Each row comes from the steps of one path. Every step used is in the known rows, and no mark comes twice. Write the path behind each row, first mark first.
In the rows, 100 means zero.
Known rows:
F J C S: 103,66,89,102,111,98,91,90,107,88,98,106,72,104,132,111,84,101,80,140,98,82,94,90,126,103,88,108
B X F J C S U: 148,73,100,100,110,94,81,89,105,90,100,96,96,100,135,111,84,90,80,154,126,71,93,71,135,71,102,98
L F J C S U: 101,58,99,99,108,97,81,84,102,45,97,106,77,99,134,105,87,79,74,110,121,81,80,70,124,72,99,96
D K L F J C: 116,71,73,74,119,107,121,98,108,55,76,106,110,103,97,84,91,122,98,104,92,90,121,91,133,113,87,82
Y K D: 91,99,89,81,100,105,118,85,107,99,97,111,110,92,94,103,103,101,84,101,79,134,114,106,140,125,102,111
L F J C S: 102,64,96,99,111,99,86,91,103,41,97,109,74,102,134,108,91,104,74,112,105,85,104,93,120,94,80,98
B X F: 147,110,107,98,104,101,95,101,103,100,100,89,124,98,99,102,102,113,101,118,107,94,123,104,111,90,94,89
X B: 100,91,101,103,100,99,107,102,107,103,98,89,123,97,126,98,104,115,99,99,102,87,97,109,103,102,96,119
C S B: 94,84,96,123,108,97,69,81,111,85,95,107,76,97,131,98,100,84,87,99,123,104,93,93,115,95,100,83
U S C J F L: 92,61,96,151,114,66,55,73,85,61,96,93,96,89,102,140,122,101,77,131,117,104,83,92,108,91,98,105
D K L F J C S: 104,65,73,96,122,107,112,85,109,45,76,107,85,103,99,84,90,117,88,107,95,87,118,87,142,107,84,86
L F: 101,97,106,99,99,103,96,99,97,55,98,101,102,97,101,97,106,104,95,74,104,102,113,104,97,90,91,89
C J F L: 92,68,102,155,115,89,93,92,94,87,97,88,99,106,95,112,120,120,92,135,102,103,94,90,100,106,90,101
X F J C S: 100,80,93,101,110,99,84,89,106,89,100,99,94,101,133,106,91,110,79,134,101,82,119,93,125,98,84,90
U S B X: 158,95,95,99,106,76,71,83,95,78,97,106,98,83,126,110,90,93,81,111,127,100,83,108,126,90,97,93
F J C S U: 100,61,92,102,106,94,89,86,103,90,97,107,75,101,134,109,81,77,79,136,119,77,67,68,127,82,110,108
Y K: 104,96,102,98,96,101,118,80,104,95,111,105,109,103,97,101,100,98,106,101,82,135,105,105,121,113,104,107
D K: 100,101,89,93,113,111,129,94,99,102,85,103,114,104,90,78,96,108,103,99,89,107,105,95,100,107,102,114
C S U K: 88,91,98,126,100,76,101,93,108,85,91,110,83,113,105,92,91,88,90,114,112,117,57,80,113,67,119,113
U K L F J C S: 104,69,76,106,108,76,98,103,118,36,85,114,77,117,110,104,88,128,84,120,97,103,100,100,142,93,83,80
D K L: 103,102,78,97,111,108,125,93,105,104,79,100,110,102,63,76,100,115,112,96,90,105,114,94,123,114,108,86
K L F: 102,100,96,102,102,100,91,102,104,54,93,98,99,94,77,95,110,111,101,66,104,99,123,104,120,96,98,63
K L F J C: 114,72,85,80,105,95,93,106,108,55,93,101,96,97,107,108,94,116,95,104,101,82,115,97,132,105,82,67
X F L: 99,94,106,103,100,95,92,99,83,104,97,86,121,94,75,94,121,127,89,111,102,100,131,90,102,92,98,80
J F L: 87,80,100,102,111,96,91,94,82,89,95,88,93,97,79,115,114,119,91,134,98,89,90,87,106,102,93,87
D K L F J: 102,71,67,76,109,105,122,97,100,60,73,98,107,102,86,72,110,129,98,74,96,102,122,93,115,103,97,80
K L F J: 102,72,79,82,95,95,96,106,101,56,89,98,93,95,97,95,114,122,95,75,107,92,118,99,115,96,95,67

Write each row's path:
90,64,73,110,97,70,98,96,110,41,82,106,77,110,103,87,102,109,83,89,118,108,75,80,126,61,114,80
C S U K L F J
88,88,103,122,102,96,87,80,99,92,97,102,78,97,103,96,97,71,88,102,120,92,73,71,114,73,123,105
C S U
143,77,103,123,112,92,61,84,93,90,93,93,96,93,106,96,116,114,80,137,131,97,119,88,127,83,98,69
C S B X F L
106,71,91,106,112,93,65,87,117,84,96,99,99,98,162,109,91,98,79,130,121,90,116,91,125,99,83,69
X F J C S B
156,79,111,122,117,93,59,85,99,88,96,97,98,94,114,111,99,108,80,164,128,88,118,86,142,92,84,69
J C S B X F L
101,89,111,120,111,99,84,81,106,89,101,110,80,101,113,108,79,66,87,128,115,83,72,72,130,82,110,104
J C S U
107,94,93,102,102,75,73,81,96,77,96,106,102,82,128,106,93,91,79,89,120,109,87,103,116,95,100,87
U S B
113,72,84,86,100,73,104,113,117,50,82,106,103,111,112,104,85,105,97,111,111,102,78,85,134,78,102,74
S U K L F J C
105,96,98,98,95,103,114,80,106,49,102,103,106,98,72,94,109,106,109,66,87,134,129,109,137,108,98,71
Y K L F
112,71,90,78,105,99,99,105,105,100,101,104,97,103,131,113,86,105,93,135,98,84,96,96,113,109,86,102
F J C
102,67,76,109,105,71,100,99,121,85,85,110,76,115,110,104,81,99,90,145,109,96,63,75,148,81,113,89
F J C S U K L
105,99,90,102,95,99,117,81,109,94,106,102,104,101,69,99,104,102,115,96,81,132,116,106,141,120,108,80
Y K L
99,62,92,104,105,77,97,97,111,36,89,113,84,115,138,104,79,96,78,121,115,104,64,80,124,67,98,107
L F J C S U K
105,80,97,148,100,94,72,95,118,93,100,99,105,108,128,124,112,81,107,106,121,116,101,100,92,94,106,111
S C J
169,78,91,80,109,73,65,86,104,75,96,97,119,85,157,120,82,108,73,141,123,84,104,104,137,94,81,81
U S B X F J C
102,90,99,125,110,77,94,93,120,35,86,115,87,108,88,100,82,90,92,109,114,105,79,83,149,70,105,76
J C S U K L F
142,67,84,104,107,94,66,88,110,88,95,94,92,99,154,101,104,109,80,128,132,92,111,96,119,86,92,75
C S B X F J
103,65,85,108,108,74,103,97,113,82,90,114,81,119,135,106,74,91,81,149,109,100,52,77,126,75,107,116
F J C S U K
160,56,89,100,117,96,70,91,116,86,96,110,71,104,162,118,80,93,80,159,127,81,84,90,138,99,84,91
F J C S B X
155,97,109,119,120,101,62,83,119,83,100,102,104,97,140,113,85,92,89,146,124,89,117,99,141,94,83,71
J C S B X F
97,81,95,151,114,73,58,73,107,57,100,99,100,94,127,143,111,83,86,112,113,105,82,103,106,94,95,109
U S C J F
151,77,95,102,116,100,85,92,106,88,100,99,94,104,134,112,87,115,81,158,108,76,116,96,133,94,82,98
B X F J C S
